Each row comes from the steps of one path. Every step used is in the known rows, and no mark comes twice. Write the path behind each row, first mark first.
Known rows
n-q-u: [ -5.4 -16.9   7.5  -1.5  -1.9  -2.9  -7.0  21.8  13.3 -19.5  -3.0  -6.4
 -35.1  11.3  13.6 -14.4  -5.9]
t-u-a: [  0.2 -16.1  -4.1 -24.5   2.3  -6.1   3.0  11.1 -17.1  15.5   1.2   1.9
  11.8  23.3 -20.4  29.5  13.9]
n-q-u-a-x-t: [  5.6 -17.0  25.0   4.5  13.3 -16.9 -26.6   6.1  27.1   4.0  -9.5  11.9
 -42.3  40.3 -10.5 -19.8   4.3]
n-q: [  4.9   0.3   9.3  -8.2   8.9  -3.8 -17.8  22.5  -5.7   1.2  -5.0  -5.5
  -5.1  -4.7  11.8  -3.5   8.1]
a-x-t-n-q-u: [ -8.6  -9.5  19.5   1.9  17.1  -9.0  -5.5  18.7  33.5  -1.4  -4.2  11.1
 -39.1  17.9   5.9 -21.1   7.5]
x-t: [ -9.2  -4.1  -6.7  -6.2  -4.1 -30.8  -6.1  -2.1  -4.5   5.5 -13.9 -10.7
  13.5   7.1   5.1  15.2   2.9]
t-u: [-17.7 -16.5  -8.5 -39.5 -19.0  -8.5   6.9  18.1 -24.1   7.2   3.6  -6.4
  14.0  19.2  -9.0  27.0  11.5]
q-u-a-x: [  7.0 -19.5  13.7  -3.1   4.1  18.0   8.9  10.5  19.5 -10.4   3.7  21.1
 -32.0  33.4 -27.3  -2.6   4.3]
q-n-a-x-t: [-15.9   7.2 -10.5   2.9 -14.7  -8.9 -23.1 -15.7  -6.4   4.1  -0.4  -1.6
  20.7  -8.4  -3.6   1.6   7.3]
q-u: [-11.6 -20.5  -4.4   0.1 -14.1   0.5  15.9  11.1  10.9 -23.2   1.2  -4.2
 -18.5  13.0   0.6   5.0  -9.3]
t-n-q-u-a-x: [ 19.9  -8.6  23.3  11.5  38.0  26.1   3.8  27.2  34.4  -3.1   5.3  26.7
 -46.3  12.3 -13.0 -21.3  10.6]
u-a-x-t: [  7.9  -2.8  11.9  -7.4  13.5 -13.0 -13.9  -5.4   6.7  18.2 -10.4  13.5
   2.5  26.0 -23.9   6.9  15.1]
n-q-x: [ -6.3   9.1  11.9 -14.5   7.0   2.7 -36.4   0.2 -12.1 -11.5   0.3  -6.9
   3.7 -30.7  19.7  -9.9   3.9]
a-x-t-u: [-25.5 -16.6   3.1 -49.4 -25.4 -26.4 -11.1   7.4 -15.0  23.2  -4.8   3.8
   8.8  47.7 -17.9  19.7  19.7]
q-x-a: [ -0.2  14.1 -20.1   5.7 -16.5  14.8  10.0 -19.4 -26.4 -25.8  18.3 -11.3
  17.6 -40.6   2.3   0.2  -3.7]
n-a: [  3.2  -4.0 -31.2  21.9 -24.6  16.1  21.1  -8.4  -9.0 -12.3   2.6  -9.0
  16.3  -8.6   3.0   8.9  -8.4]
t-n-a-u: [  9.5  13.1 -13.5  22.1  -5.3  24.9  50.9 -10.3   4.1   4.6  -3.3  -5.9
  23.5 -20.3  13.6   5.8 -34.6]

Write each row's path
[  7.3  17.4  -6.3   5.3  -4.7  11.5 -13.4  -7.9 -24.2 -20.6  15.3 -12.8
   2.0 -40.4  12.6 -17.4   1.3]
n-q-x-a
[ 17.4  -2.2  13.8 -14.4  14.1  18.0  -2.1   9.6   1.5   9.0   1.1  21.0
  -2.9  19.0 -30.6   7.4  17.8]
u-a-x
[ 13.7  34.8  10.4   9.1  13.4  21.4  14.1  -7.3 -11.7  -6.1   8.5  -9.5
   7.0 -51.3  23.5 -19.8 -27.6]
t-n-q-x-a-u
[ -9.1 -15.6  -7.0 -20.3  -2.9 -38.4  -7.9  -7.6 -14.1  24.4  -9.0  -4.7
  15.1  31.4 -16.5  29.2  12.1]
x-t-u-a
[-12.4  20.9  -9.9  20.9  -9.2   0.0  21.2 -48.2   2.5   2.4  -8.8 -13.9
  36.9 -34.2  29.4   3.0 -42.5]
q-x-t-n-a-u
[  5.6 -19.8   0.0  14.9   7.5   2.3  15.0   4.9  15.4 -15.4  -1.5   5.5
 -22.5  15.8 -12.1   6.9  -6.5]
q-u-a
[-32.4  -7.0 -14.5 -24.7 -33.3 -20.2 -22.7  -9.1 -21.0  15.1   6.7  -5.0
  25.3  14.5 -10.4  15.1  14.9]
q-n-a-x-t-u
[  7.1  27.8  14.1  -4.3  -9.7   9.2  -1.3 -14.6 -22.6  -7.7   6.2 -17.3
   6.9 -33.2  21.9 -21.5 -31.1]
n-q-x-a-u
[  4.0   9.1  17.9  -9.9  27.5 -10.1 -16.9  19.8  13.4  16.4  -6.7  11.4
  -8.3   2.6   2.2 -11.2  21.9]
a-x-t-n-q
[ -8.9   8.7 -22.6  16.9  -8.8   7.7  -4.2  -5.7 -14.5 -10.1   7.2 -11.8
  25.2 -33.5   6.6   9.7  -0.9]
q-n-a
[  0.6  12.5 -15.1  24.3  -8.8  -6.0  39.9 -24.5   9.3  13.3 -13.0 -12.0
  29.1 -10.3  19.7   8.1 -38.0]
x-t-n-a-u
[ -0.8   4.4 -36.2  38.7  -2.5  -4.2  28.4 -18.0   6.9  -0.4  -3.2  -8.6
  23.4 -17.7  11.5  10.6  -6.0]
x-t-n-a
[ 22.6   8.4  22.2   4.5  47.3  -6.9 -18.0  11.3  20.3  24.5  -8.2  20.2
 -12.6   8.3 -11.0  -8.9  22.9]
u-a-x-t-n-q
[ -2.3  -3.4 -18.6   7.2 -30.8  -2.8   6.5 -17.9   0.4   3.4  -2.1   0.4
  12.8  18.9  -5.6  -0.2   0.3]
n-a-x-t
[ 16.7 -17.7  25.6  -1.4  13.7  14.5 -16.0  21.2  23.0  -6.0   1.7  18.3
 -46.7  31.5 -16.5 -22.2   6.2]
n-q-u-a-x
[ 12.5  25.9 -10.4  19.0  20.2  22.3   3.2  -0.8 -13.1 -18.9  19.6  -5.3
   4.8 -59.8  14.2 -17.9   4.8]
t-n-q-x-a
